What can hang from each mark
D: H
H: B C D P R Y
Q: B
B: H Q
Y: H
R: H

Each row was made from one small tree. Brackets hold a mark, then the marks that hang from it, in alphabetical order. Every link used is in the known rows. Write each row's tree.
Known rows
(Q (B (H P R Y))): -1.405  -0.231  -0.113  -0.329  -1.711  0.927  -0.879  0.569  0.586  2.859  2.450  1.314  -0.106  -0.739  -1.213  -2.302  -1.832  -1.542  0.948  -1.544  -0.240  0.296  0.801  -3.024  0.198  0.157  0.192  -0.206
(Q (B (H D))): -1.381  -0.537  0.467  -2.372  -2.066  0.803  -1.723  -0.506  -0.245  3.654  2.174  0.912  0.088  -1.316  -1.894  -1.753  -1.304  -3.093  1.214  -0.212  0.661  2.036  0.422  -0.882  1.067  -0.752  -0.165  -0.783
(D H): -1.864  -0.734  0.473  -0.777  -1.435  2.437  -2.976  -1.225  1.574  3.397  -0.090  0.500  -0.748  -1.663  -1.025  0.377  0.176  -0.422  1.302  0.847  0.639  2.533  -0.395  1.008  -0.740  -0.678  0.499  -1.993
(B (H P) Q): -0.514  -0.215  0.489  -0.147  -2.387  -1.375  -1.654  -0.242  -0.143  0.920  0.331  1.533  -2.074  -1.888  -0.177  -1.508  0.054  -0.851  1.879  -0.246  0.415  3.244  0.065  -0.142  -1.995  -2.804  0.666  0.351
(D (H P)): -1.529  -0.680  0.718  0.766  -1.303  2.274  -2.331  -0.821  2.220  3.520  0.114  0.476  -0.671  -1.193  0.332  1.242  -0.295  0.637  2.158  0.591  0.229  1.577  0.241  -1.688  -1.376  -0.030  0.474  -2.011
(D (H B Y)): -0.973  -0.773  -0.619  -0.976  0.738  2.739  -2.050  0.026  1.635  2.816  -0.168  0.116  2.015  -1.363  -1.130  -0.666  -0.604  -0.218  -0.007  0.265  -0.977  1.663  0.373  3.564  -0.947  1.072  1.561  -1.621
(H D Y): -0.010  -1.993  1.203  -3.925  1.590  2.056  -0.780  -1.282  0.703  3.145  2.897  2.829  1.864  -2.480  -1.076  -0.938  0.210  -0.758  -0.981  1.222  -2.643  0.281  1.693  1.041  0.421  -0.524  -0.410  -2.189
(Q (B (H C Y))): -1.478  -0.803  0.264  -0.391  -2.840  0.921  -1.759  0.170  0.391  2.436  1.422  1.076  0.450  -1.010  -2.735  -2.378  -1.299  -1.676  0.344  -2.040  0.225  2.459  0.477  -0.651  0.384  -0.632  -0.431  -0.515
(B (H C P R Y) Q): 0.044  -0.344  -1.001  2.004  -1.333  -0.750  0.453  1.921  1.084  -1.011  2.944  2.590  -1.165  -0.930  0.214  -1.875  -0.675  0.916  -0.454  -2.730  -0.961  1.555  0.905  -1.151  -2.419  -1.172  0.309  0.430
(B Q): -0.731  -0.987  2.026  -2.051  -2.318  -0.333  -2.434  -1.526  -0.462  0.473  0.603  2.756  -2.478  -2.733  -1.248  -0.650  0.737  -1.621  2.303  0.342  0.670  4.811  1.267  1.057  -0.729  -3.246  -0.432  -3.123
(B (H D R Y) Q): 0.265  -0.259  -1.547  -2.692  0.547  -0.517  0.117  0.793  0.183  0.320  3.775  2.675  -0.188  -2.198  -0.208  -2.811  -0.062  -1.291  -1.751  0.007  -1.429  0.923  0.397  1.467  -1.099  -1.209  1.169  0.821
(H D): -0.602  -1.608  1.998  -3.664  0.148  1.788  -1.224  -1.796  -0.198  3.537  2.618  2.644  -0.234  -2.449  -0.414  0.407  0.328  -1.961  1.446  1.430  -0.401  1.567  1.168  0.462  0.822  -1.702  -0.875  -3.029
(H Y): -0.972  -1.796  1.659  -2.318  -0.247  1.753  -1.862  -1.523  0.352  2.661  0.392  2.755  0.135  -2.289  -2.237  -1.880  0.594  -0.332  0.267  0.041  -1.608  1.601  1.081  1.467  -0.268  -1.404  -0.230  -1.851
(Q (B (H D P Y))): -0.883  -0.729  0.307  -1.391  -1.296  0.873  -1.122  0.034  0.790  3.383  2.346  0.872  0.985  -1.085  -1.260  -1.793  -1.842  -1.843  0.618  -0.435  -0.784  0.724  0.944  -2.521  0.431  0.151  0.012  -0.268
(Y (H B D R)): -0.041  -0.891  0.322  -3.078  1.505  3.088  0.022  -1.039  0.080  2.347  3.282  3.363  -0.171  -1.786  -0.365  -1.285  -0.904  -2.363  -1.310  -0.534  0.535  0.222  -0.206  0.378  0.913  0.975  0.936  -3.188
(B (H R)): -1.714  -0.253  -0.127  -1.260  -1.034  0.884  -1.111  -0.286  -0.777  2.857  1.589  2.135  -2.421  -1.443  -1.140  -2.266  0.257  -1.583  0.928  -1.019  0.850  0.998  -0.980  1.088  -0.509  -1.971  0.472  0.638
(R (H B D P)): 0.251  -0.659  -0.232  -1.954  0.779  1.835  -1.074  -0.532  -0.823  2.622  1.008  3.861  0.337  -1.408  0.121  1.684  -0.959  -0.768  1.905  0.989  0.624  1.001  1.963  -0.330  -0.952  0.586  0.604  -0.076
(Q B): -1.891  -1.076  1.878  -1.835  -2.814  1.228  -2.459  -1.200  -0.140  3.282  1.159  1.652  -0.927  -1.487  -2.201  -1.012  -1.019  -2.678  2.619  -0.447  1.088  3.160  1.303  -1.680  1.303  -1.179  -0.851  -3.012

Write each row's tree
0.346  -1.372  -0.260  -0.306  -0.197  2.000  -0.611  -0.063  0.815  1.601  2.044  4.958  0.804  -1.121  -0.576  1.543  -0.462  1.627  -0.361  -0.300  -0.986  0.665  2.407  -2.375  -1.526  0.389  -0.637  0.503 -> (R (H C D P Y))
0.859  -0.680  -0.199  1.680  1.708  1.048  2.748  3.068  0.866  -0.951  6.083  3.171  0.440  -0.293  3.622  2.166  -2.574  0.105  1.561  -2.682  -0.936  0.079  3.907  -2.141  -0.581  1.383  -0.681  -4.397 -> (H (B Q) C D P R)
0.608  -1.486  1.386  0.051  0.034  2.660  -0.060  -0.807  1.066  1.859  2.248  2.710  0.526  -1.235  0.125  0.319  -1.337  -0.640  -0.502  -1.762  0.179  1.232  0.768  -1.337  0.054  0.838  -0.220  -3.714 -> (Y (H B C D P))
1.241  -1.725  -0.096  -1.257  1.717  1.089  0.891  1.518  0.795  -0.813  3.552  2.622  3.491  -1.592  -0.193  -0.265  -1.340  -0.465  -1.292  -1.449  -2.512  2.383  3.344  3.825  -0.381  0.607  -0.244  -3.457 -> (H (B Q) C D Y)
-0.432  -1.130  -0.055  -1.536  -1.100  1.887  -1.503  -1.059  -0.374  1.783  1.560  5.024  -0.668  -1.482  -1.311  1.679  0.107  -0.156  0.348  0.013  1.083  2.676  1.338  -0.114  -0.823  -0.936  -0.983  -0.225 -> (R (H C D))
0.439  -1.221  -1.145  -1.832  1.043  2.257  -0.752  0.261  -0.395  1.057  1.542  4.581  1.931  -1.332  -1.549  0.485  -0.822  -0.009  -0.978  -0.464  -0.460  1.690  2.138  2.603  -0.896  0.821  0.159  0.151 -> (R (H B C D Y))
0.484  -0.939  -0.689  -1.039  -1.016  -0.736  -0.441  0.561  0.677  -0.372  2.586  2.281  0.694  -1.942  -1.202  -1.936  0.017  -0.566  -1.864  -0.818  -1.361  3.111  0.533  2.387  -1.473  -1.852  0.230  0.197 -> (B (H C D Y) Q)
0.034  -1.299  1.048  0.386  -0.420  2.983  0.651  -0.668  1.755  1.625  4.151  4.125  -1.282  -0.982  0.849  0.493  -0.867  0.098  -1.070  -1.887  0.155  -0.240  0.440  -4.752  0.102  0.556  -0.839  -3.382 -> (Y (H C D P R))
-1.361  -0.500  -0.170  1.087  -2.188  1.041  -0.529  1.220  0.904  2.160  2.855  1.446  -0.027  -0.255  -1.118  -1.861  -2.014  -0.874  0.687  -2.618  -0.077  0.667  1.139  -3.288  0.053  0.321  -0.307  -0.426 -> (Q (B (H C P R Y)))
0.318  -0.652  -0.760  -2.986  -0.269  -0.787  -1.048  -0.298  0.121  0.892  2.053  1.887  0.550  -2.541  -1.219  -2.606  0.229  -1.467  -1.339  0.617  -1.356  2.410  0.201  2.679  -1.281  -1.986  1.040  0.613 -> (B (H D Y) Q)
0.615  -2.157  1.478  0.994  0.691  2.143  0.887  0.507  2.301  1.565  3.882  3.079  2.215  -0.987  0.977  1.309  -0.959  1.902  -0.234  -1.285  -3.149  -0.342  3.136  -3.244  -0.622  0.333  -1.835  -2.903 -> (H C D P Y)
0.940  -1.323  -0.618  1.486  3.505  2.727  3.210  3.321  1.677  0.366  6.048  3.146  2.845  0.070  2.737  1.004  -2.645  1.190  -0.564  -2.977  -3.217  -2.462  4.098  -1.782  -0.296  2.927  -0.552  -3.254 -> (H B C D P R Y)
-1.926  -0.364  -0.052  -0.008  -2.869  0.948  -1.308  0.651  0.092  2.213  2.596  1.504  -1.116  -0.607  -1.747  -1.842  -1.573  -2.137  1.247  -2.471  1.179  1.989  0.440  -1.635  0.612  -0.684  -0.621  -0.897 -> (Q (B (H C R)))
0.090  -0.801  1.752  0.149  -0.245  0.053  -0.851  0.187  -0.376  0.892  0.310  1.551  -0.467  -1.622  0.948  0.326  -1.156  -0.868  3.945  -0.706  -0.036  2.735  2.599  0.200  -1.131  -0.685  0.412  -3.464 -> (H (B Q) P)
0.116  -1.462  -0.626  -1.823  -0.246  2.283  -1.092  -0.562  0.239  1.457  1.817  5.153  0.796  -1.533  -1.838  0.600  -0.049  0.478  -1.214  -0.025  -0.574  1.595  1.731  0.393  -1.005  -0.235  -0.555  0.541 -> (R (H C D Y))
-1.048  -0.761  -0.577  2.837  -0.301  2.940  -0.246  1.363  3.419  1.521  2.662  1.601  0.355  -0.247  0.944  0.983  -1.027  2.437  -0.188  -1.840  -1.296  -0.146  1.166  -2.739  -1.757  1.417  0.093  -1.740 -> (D (H C P R Y))
0.215  -0.093  -0.891  1.148  -1.039  -0.748  0.957  1.716  0.669  -0.427  4.431  2.619  -1.506  -1.067  1.613  -0.271  -0.870  -0.161  0.262  -1.850  -0.262  1.481  0.986  -1.937  -1.675  -1.300  -0.213  -0.495 -> (B (H C D P R) Q)
-0.093  -0.758  -0.829  0.805  0.623  1.293  1.052  1.558  1.211  1.919  4.117  2.380  0.427  -0.617  0.673  -1.033  -1.076  0.683  -1.103  -2.095  -1.764  -1.351  0.720  -1.705  -0.945  0.148  -0.165  0.564 -> (B (H C D P R Y))
-0.124  -0.860  0.372  0.024  -0.785  2.083  -0.136  -0.198  0.277  -0.278  2.362  3.689  -1.448  -1.366  -0.875  -1.332  -0.787  -1.235  -1.086  -2.855  1.291  2.585  0.076  0.566  -0.168  0.069  0.209  -3.665 -> (Y (H (B Q) C R))
0.231  -1.167  -0.494  0.797  -0.130  1.934  -1.054  0.553  -0.011  0.951  0.071  4.187  0.816  -0.883  -1.116  0.824  -1.027  1.397  0.644  -1.706  -0.212  1.621  2.342  0.122  -1.943  0.843  0.136  0.376 -> (R (H B C P Y))
0.055  0.086  -0.726  -0.870  -0.315  -0.790  0.436  0.915  0.179  0.772  3.775  2.406  -1.669  -1.569  1.441  -0.922  -0.558  -1.038  0.741  -0.262  -0.281  0.821  0.539  -1.692  -1.388  -1.379  0.731  0.044 -> (B (H D P R) Q)
-1.249  -0.500  0.007  0.342  -1.977  1.017  -0.244  0.949  0.693  2.497  3.827  1.378  -0.177  -0.360  -0.274  -0.667  -2.205  -1.732  1.169  -1.954  0.455  0.754  1.049  -3.803  0.529  0.128  -0.615  -1.061 -> (Q (B (H C D P R)))
0.139  -0.809  -0.359  -1.074  0.602  1.857  -1.434  -0.283  -0.598  1.979  -0.461  3.944  0.600  -1.395  -1.128  0.077  -0.817  0.619  1.002  -0.121  -0.298  1.028  1.883  0.283  -1.796  0.634  1.157  0.915 -> (R (H B P Y))
-0.152  -1.062  -0.415  -0.413  2.071  2.563  1.955  2.058  -0.120  0.735  5.600  3.267  0.702  -0.565  1.412  1.067  -1.782  -1.170  0.595  -2.481  -0.341  0.220  2.734  1.552  0.756  1.112  -0.851  -4.253 -> (H B C D R)
1.143  -1.362  0.016  -3.965  2.757  0.896  0.064  0.310  0.027  0.800  2.764  2.156  3.223  -2.389  -0.451  -1.297  -0.991  -1.737  -0.711  0.842  -2.631  1.494  2.733  4.262  -0.069  0.385  0.955  -2.816 -> (H (B Q) D Y)
-1.029  -1.471  0.279  0.861  -0.132  2.471  0.493  1.110  1.245  0.361  3.784  4.218  -0.589  -0.859  -0.729  -0.962  -0.357  1.230  -0.768  -3.204  -1.664  0.342  1.985  -0.636  -0.424  -0.238  -1.321  -2.370 -> (H C R Y)
-1.171  0.013  -1.235  -0.373  0.171  1.857  -1.200  0.840  1.229  1.360  1.593  0.808  -0.456  -1.124  0.554  0.040  -0.796  -0.834  1.045  -0.204  0.572  1.925  0.471  2.093  -1.024  0.837  1.667  -2.221 -> (D (H (B Q) R))
-1.591  -0.443  0.877  -0.479  -2.891  0.452  -1.877  -0.334  -0.038  3.527  1.225  0.677  -0.764  -0.991  -1.622  -1.601  -1.500  -2.094  2.447  -0.978  0.965  1.998  0.447  -2.561  0.256  -0.887  -0.163  -0.661 -> (Q (B (H P)))
